What can hang from each mark
K263: K518 K558
K518: K129 K263 K729
K558: K129 K263
K104: K129 K263
K594: K518
K129: K104
K729: K518

Every row comes from one small tree of marks. Brackets hold a mark, then the marks that hang from it, in the order of their numbers. Every link used is in the known rows. Which tree was each row made from?
Known rows
(K729 (K518 (K263 (K558 (K129 K104))))): [-0.12 -0.15 -0.02  0.01  0.01 -0.10  0.24  0.09 -0.27  0.21 -0.25 -0.13
  0.43 -0.05 -0.07 -0.27 -0.28  0.21  0.07 -0.05 -0.09]
(K594 (K518 K263 K729)): [-0.14 -0.20  0.01  0.06  0.17  0.08  0.22  0.13  0.03  0.19 -0.02 -0.06
  0.17 -0.12  0.09 -0.23 -0.29  0.26  0.04 -0.02 -0.20]
(K558 (K129 K104) K263): [-0.01 -0.14 -0.09  0.00 -0.03 -0.17  0.14 -0.14 -0.20  0.27 -0.16 -0.04
  0.35  0.09 -0.21 -0.22 -0.22  0.32  0.10 -0.21 -0.17]
(K263 (K518 K129 K729)): [-0.10 -0.22 -0.05  0.00  0.11  0.07  0.23  0.11 -0.11  0.23 -0.07 -0.03
  0.21 -0.15  0.20 -0.25 -0.36  0.21  0.09 -0.02 -0.09]
(K129 (K104 K263)): [-0.11 -0.13 -0.15  0.07  0.06 -0.13  0.09 -0.06 -0.12  0.15 -0.12  0.00
  0.07  0.05 -0.38 -0.19 -0.31  0.29  0.00 -0.01 -0.12]
(K263 (K518 K729) (K558 (K129 K104))): [-0.05 -0.23 -0.01 -0.03 -0.02 -0.08  0.26  0.10 -0.22  0.28 -0.12 -0.04
  0.24  0.00  0.06 -0.28 -0.35  0.21  0.09 -0.06 -0.10]
(K594 (K518 (K129 K104) K263 K729)): [-0.15 -0.19  0.07  0.08  0.18  0.08  0.27  0.07 -0.01  0.17 -0.12 -0.06
  0.38 -0.19 -0.08 -0.28 -0.42  0.24  0.07  0.00 -0.22]
(K729 (K518 K129)): [-0.15 -0.15 -0.11  0.03  0.11 -0.01  0.17  0.12 -0.12  0.19 -0.19 -0.05
  0.26 -0.08  0.02 -0.20 -0.31  0.23  0.07 -0.03  0.03]
(K518 (K129 K104) (K263 K558) K729): [-0.09 -0.22  0.14  0.01  0.09  0.09  0.26 -0.05 -0.05  0.19 -0.18 -0.09
  0.56 -0.26 -0.10 -0.34 -0.40  0.20  0.09 -0.02 -0.24]
(K558 (K129 K104) (K263 K518)): [-0.03 -0.13 -0.13 -0.02 -0.07 -0.19  0.20 -0.03 -0.36  0.30 -0.15 -0.06
  0.33  0.11 -0.03 -0.24 -0.29  0.28  0.11 -0.19 -0.15]
(K558 (K129 K104) (K263 (K518 K729))): [-0.01 -0.22 -0.06 -0.03 -0.05 -0.08  0.23  0.03 -0.36  0.29 -0.17 -0.03
  0.32  0.01  0.02 -0.28 -0.30  0.27  0.11 -0.17 -0.28]
(K729 (K518 (K129 (K104 (K263 K558))))): [-0.17 -0.14 -0.09  0.06  0.08 -0.07  0.20  0.09 -0.25  0.16 -0.27 -0.05
  0.37 -0.05 -0.16 -0.25 -0.41  0.19 -0.01  0.00 -0.09]
(K594 (K518 K729)): [-0.12 -0.20 -0.05  0.06  0.16  0.02  0.18  0.17  0.07  0.20  0.01  0.02
 -0.01 -0.01  0.03 -0.17 -0.29  0.27  0.04 -0.03 -0.10]
(K729 K518): [-0.13 -0.16 -0.15  0.01  0.07 -0.07  0.14  0.17 -0.16  0.18 -0.15 -0.03
  0.05  0.02 -0.03 -0.16 -0.24  0.25  0.07 -0.04  0.03]
(K129 K104): [-0.08 -0.14 -0.08  0.03  0.03 -0.16  0.11 -0.03 -0.04  0.17 -0.09  0.00
  0.05  0.07 -0.36 -0.17 -0.29  0.31  0.12 -0.05  0.02]
(K558 (K263 (K518 (K129 K104) K729))): [-0.05 -0.22 -0.03 -0.01  0.01 -0.01  0.25  0.04 -0.30  0.25 -0.14 -0.02
  0.37 -0.08  0.06 -0.28 -0.41  0.24  0.11 -0.13 -0.25]
(K129 (K104 (K263 K518 K558))): [-0.12 -0.12 -0.13  0.04  0.01 -0.17  0.16  0.04 -0.26  0.19 -0.09 -0.03
  0.15  0.08 -0.16 -0.24 -0.40  0.23 -0.02 -0.01 -0.10]
(K518 K129 K729): [-0.09 -0.24 -0.01  0.02  0.15  0.12  0.17  0.00  0.06  0.20 -0.10 -0.01
  0.25 -0.19  0.01 -0.23 -0.29  0.25  0.08 -0.04 -0.13]
(K104 K129 K263): [-0.16 -0.12 -0.24  0.06  0.19 -0.03  0.04 -0.08 -0.02  0.16 -0.14 -0.02
  0.12  0.01 -0.14 -0.20 -0.45  0.26 -0.16  0.04 -0.17]

Which tree is each row?
[-0.06 -0.23  0.10  0.00  0.03  0.03  0.23 -0.03 -0.09  0.23 -0.16 -0.10
  0.44 -0.16 -0.06 -0.32 -0.27  0.23  0.07 -0.07 -0.25] => (K518 (K263 (K558 (K129 K104))) K729)
[-0.08 -0.22 -0.03 -0.03  0.02 -0.01  0.22  0.16 -0.15  0.26 -0.02 -0.03
  0.11 -0.03  0.24 -0.25 -0.33  0.20  0.07 -0.03 -0.07] => (K263 (K518 K729) K558)
[-0.10 -0.22  0.11  0.00  0.13  0.16  0.24 -0.04  0.02  0.21 -0.12 -0.11
  0.55 -0.30  0.14 -0.33 -0.32  0.19  0.05 -0.04 -0.23] => (K518 K129 (K263 K558) K729)
[-0.16 -0.14 -0.05  0.03  0.12  0.05  0.22  0.09 -0.16  0.17 -0.22 -0.13
  0.44 -0.19  0.06 -0.26 -0.31  0.21  0.06 -0.02 -0.08] => (K729 (K518 K129 K263))
[-0.15 -0.10 -0.06  0.09  0.16 -0.11  0.20  0.03  0.05  0.18 -0.07 -0.01
  0.21  0.03 -0.18 -0.18 -0.41  0.28  0.07 -0.02  0.02] => (K594 (K518 (K129 K104)))
[-0.10 -0.20 -0.11  0.02  0.06  0.00  0.19  0.07 -0.23  0.26 -0.09 -0.06
  0.25 -0.04  0.22 -0.28 -0.30  0.19 -0.07 -0.03 -0.23] => (K104 (K263 (K518 K729) (K558 K129)))
[-0.17 -0.08  0.01  0.06  0.18 -0.02  0.25  0.01  0.06  0.22 -0.03 -0.13
  0.48 -0.10  0.15 -0.26 -0.37  0.21  0.02 -0.03 -0.06] => (K594 (K518 K129 (K263 K558)))
[-0.14 -0.20 -0.12  0.06  0.13  0.09  0.19  0.08 -0.19  0.19 -0.10 -0.03
  0.24 -0.15  0.14 -0.27 -0.38  0.20 -0.05  0.02 -0.23] => (K104 (K263 (K518 K129 K729)))
[-0.07 -0.12 -0.12 -0.02  0.03 -0.07  0.20 -0.01 -0.24  0.27 -0.07 -0.06
  0.38 -0.02  0.20 -0.24 -0.33  0.25  0.09 -0.16 -0.12] => (K558 (K263 (K518 K129)))
[-0.13 -0.11 -0.07  0.06  0.09 -0.08  0.15 -0.11 -0.07  0.17 -0.15 -0.04
  0.38 -0.04 -0.25 -0.25 -0.40  0.23 -0.02 -0.01 -0.11] => (K518 (K129 (K104 (K263 K558))))
[-0.15 -0.18  0.08  0.06  0.20  0.11  0.28  0.08  0.05  0.21 -0.05 -0.10
  0.46 -0.20  0.20 -0.29 -0.38  0.20  0.02 -0.02 -0.20] => (K594 (K518 K129 (K263 K558) K729))
[-0.11 -0.20 -0.07  0.04  0.02 -0.07  0.19  0.09 -0.27  0.19 -0.12 -0.01
  0.14  0.00 -0.11 -0.27 -0.41  0.21 -0.01  0.01 -0.20] => (K129 (K104 (K263 (K518 K729) K558)))
[-0.04 -0.22 -0.09 -0.03  0.00 -0.01  0.20  0.09 -0.28  0.27 -0.05 -0.02
  0.18 -0.03  0.20 -0.24 -0.29  0.26  0.09 -0.15 -0.24] => (K558 (K263 (K518 K729)))
[-0.16 -0.14  0.02  0.02  0.06 -0.04  0.26  0.07 -0.23  0.17 -0.27 -0.13
  0.54 -0.15 -0.09 -0.30 -0.40  0.18  0.08 -0.01 -0.08] => (K729 (K518 (K129 K104) (K263 K558)))
[-0.12 -0.11  0.03  0.01  0.11  0.01  0.21 -0.11  0.02  0.21 -0.09 -0.15
  0.57 -0.18  0.08 -0.29 -0.31  0.22  0.05 -0.05 -0.08] => (K518 K129 (K263 K558))
[-0.03 -0.13 -0.16 -0.03 -0.02 -0.13  0.18 -0.02 -0.29  0.32 -0.08 -0.08
  0.33  0.07  0.20 -0.23 -0.22  0.28  0.08 -0.20 -0.14] => (K558 K129 (K263 K518))
[-0.10 -0.23  0.06  0.02  0.16  0.18  0.22 -0.04  0.02  0.19 -0.12 -0.09
  0.46 -0.31  0.06 -0.30 -0.30  0.23  0.07 -0.03 -0.24] => (K518 K129 K263 K729)
[-0.15 -0.19 -0.16  0.01  0.14  0.04  0.16  0.08 -0.18  0.21 -0.13 -0.04
  0.19 -0.05  0.16 -0.29 -0.57  0.17 -0.16  0.06 -0.26] => (K104 K129 (K263 (K518 K729) K558))
